Each row comes from the steps of one walk. Every step used is in the known rows, and no mark comes twice. Write the walk behind each row, first mark first.
Known rows:
rade > gupur: [ 0.63 -1.24 -3.52  2.96 -5.51  2.40  1.58  2.50 -0.70 -2.58 -1.30  2.77
 -0.26 -2.33  3.84]
nuli > govu: [ 0.71 -2.54 -3.87  5.35 -3.65  1.25  2.70  0.15  3.04 -2.36 -0.86  1.33
  1.81 -0.90  3.69]
faza > gupur > peribi: [ 0.42  1.56 -4.56  3.93 -0.58  2.05  3.56 -0.35 -0.09 -0.05 -4.62  0.50
 -0.13  1.33  3.67]
nuli > rade > gupur: [ 1.35 -1.30 -4.35  5.13 -5.36  1.09  2.90  2.64  1.21 -2.50 -2.67  2.80
  1.08 -0.68  3.35]
peribi > faza > gupur > govu: [-1.09 -0.29 -3.26  1.90 -0.05  1.32  0.58 -1.10  0.26 -0.71 -2.65 -0.95
  2.00  2.82  5.73]
peribi > faza: [ 1.25 -2.50 -2.44  2.94 -6.20  1.30 -1.97 -1.33  0.01 -3.27  0.99  0.47
 -0.10 -2.66  6.39]
nuli > peribi > faza > gupur > govu > rade: [ 3.30 -0.68 -2.64  3.81  3.33  3.57  0.30 -0.38  1.12 -0.38 -3.70 -2.23
  4.88  4.19  2.45]
gupur > peribi: [ 1.73  0.33 -3.52  3.95 -3.00  2.98  2.89 -2.01  0.89 -2.84 -3.42  1.38
 -1.40 -1.50  4.02]
nuli > peribi > faza: [ 4.37 -2.40 -1.55  6.15 -5.13  2.15 -0.67 -1.97  1.08 -4.14 -0.11  0.68
  2.63 -2.52  4.89]
gupur > govu: [-0.37 -0.32 -3.13  3.55 -0.67  3.05  3.27 -1.39  2.63 -2.15 -2.11  1.13
 -0.57  0.09  4.40]
faza > gupur: [-0.66 -0.41 -4.24  4.56 -1.99  1.15  2.70  1.74  0.46  0.96 -0.68  0.62
 -0.13  0.37  4.52]
govu > faza > gupur > nuli > peribi: [-0.18  1.84 -0.55  4.89  1.41  1.58  2.83  0.83 -0.35  1.13 -3.40  0.68
  3.42  0.01  4.21]
govu > peribi > faza > gupur > nuli > rade: [-0.37  2.94 -2.92  3.39  0.54  1.02 -0.37 -0.09 -0.85  0.31 -1.60 -0.05
  1.01  0.28  3.74]
peribi > faza > gupur > nuli > govu: [-1.52 -0.22 -2.01  1.21 -1.66 -0.58  0.48 -0.17  0.41 -0.69 -1.56 -0.60
  3.15  1.30  6.25]
govu > peribi > faza > gupur: [ 0.01  0.35 -4.21  3.59 -0.92  2.51 -2.15  0.45 -2.46  0.17  0.28 -0.23
  1.04 -0.78  3.06]
peribi > faza > gupur > nuli: [-1.13  0.94 -1.37  0.42 -2.35  0.34 -0.60 -0.39 -0.99 -0.46 -0.45 -0.51
  0.07 -0.42  7.54]

Write each row's walk:
[ 2.60 -0.16 -3.66  2.72 -5.85  1.13  0.07 -0.59 -0.86 -4.77 -5.83  1.77
  2.27  0.35  4.03] : nuli > rade > gupur > peribi > faza
[-0.21  0.27 -4.39  2.29  4.28  3.67  2.63  1.56  1.41  1.84 -3.17 -1.40
  1.10  4.22  2.51] : faza > gupur > govu > rade
[ 0.11  0.45 -1.87  1.98 -1.34  2.24 -1.46 -1.70 -0.30 -2.87 -0.25  0.76
  1.72 -2.45  3.75] : gupur > nuli > govu > peribi > faza
[ 0.41  0.97 -4.04  3.18 -0.89  3.40 -0.62  0.19 -0.72 -3.51 -4.02  1.77
  2.96  0.94  1.54] : nuli > rade > gupur > govu > peribi > faza
[ 1.49 -0.71 -3.02  3.57 -3.55  3.54 -3.02 -1.38 -1.76 -2.68  1.34  0.77
 -0.31 -3.61  3.43] : govu > peribi > faza
[ 2.11 -0.51 -2.45  2.16 -4.87  2.09 -0.94 -3.50 -0.61 -4.31 -2.69  0.36
 -0.27 -1.52  5.59] : gupur > peribi > faza
[-1.91 -0.55 -1.97  3.11  0.34  2.76  1.61 -0.92  0.86 -1.27 -3.51  1.12
  1.55  0.45  4.39] : gupur > govu > faza
[ 3.57 -0.88 -2.92 -0.77 -3.70  3.98 -2.55  0.39 -2.91 -3.61 -4.27  0.18
  1.23 -0.14  3.19] : govu > rade > gupur > peribi > faza
[ 2.06  0.79 -4.61  4.44 -4.13  2.00  3.89  0.73  0.59 -3.38 -6.42  2.75
  0.79  0.43  2.39] : nuli > rade > gupur > peribi
[ 0.00 -0.73 -2.19 -0.13  0.70  0.86 -1.13  0.97  0.22  0.31 -1.62 -1.97
  3.42  2.42  4.74] : peribi > faza > gupur > nuli > govu > rade
[-0.34 -0.78 -4.90  4.28 -0.15  1.62 -1.24  0.81 -0.98 -0.33 -1.07 -0.27
  4.19  1.12  1.94] : nuli > govu > peribi > faza > gupur
[ 1.90 -0.23 -2.73  0.45 -6.02  2.38 -1.14 -0.77 -2.93 -4.75 -4.35  1.74
  0.92 -1.37  4.71] : rade > gupur > peribi > faza
[ 3.08  0.01 -3.73  1.04 -1.84  4.67  1.13  1.83 -1.67 -2.30 -4.81  1.11
 -0.12  0.04  1.72] : govu > rade > gupur > peribi
[ 3.18 -2.02 -3.57 -0.05 -2.84  2.96 -1.68  0.61 -1.53 -4.08 -5.53  0.09
  4.40  1.63  1.79] : nuli > govu > rade > gupur > peribi > faza
[ 0.32  0.49 -2.93  2.68  0.24  4.38 -1.47 -2.67 -0.53 -2.94 -1.13  0.46
  0.44 -0.90  2.94] : gupur > govu > peribi > faza
[-1.63  2.49 -5.07  4.38  4.64  4.23  3.09  0.52 -0.13  1.20 -3.01  0.45
  0.49  2.13  1.22] : faza > gupur > govu > peribi
[-1.24  1.41 -3.59  3.45  0.38  1.81  2.05  0.34 -1.83  0.90 -6.05  0.57
  1.93  1.80  3.51] : govu > faza > gupur > peribi
[-1.89  2.56 -3.74  3.73  2.88  2.31  3.10  1.21  0.13  1.20 -1.94  0.75
  1.71  0.52  1.77] : faza > gupur > nuli > govu > peribi
[ 2.23 -1.77 -3.65  1.76 -3.31  3.83  0.10  3.76 -1.01 -1.39 -1.11  1.17
  0.11 -1.25  2.40] : govu > rade > gupur
[ 3.19 -0.13  0.40  3.76 -3.88  1.92 -0.02 -2.81  0.79 -3.88 -0.26  0.42
  1.21 -3.10  6.28] : gupur > nuli > peribi > faza
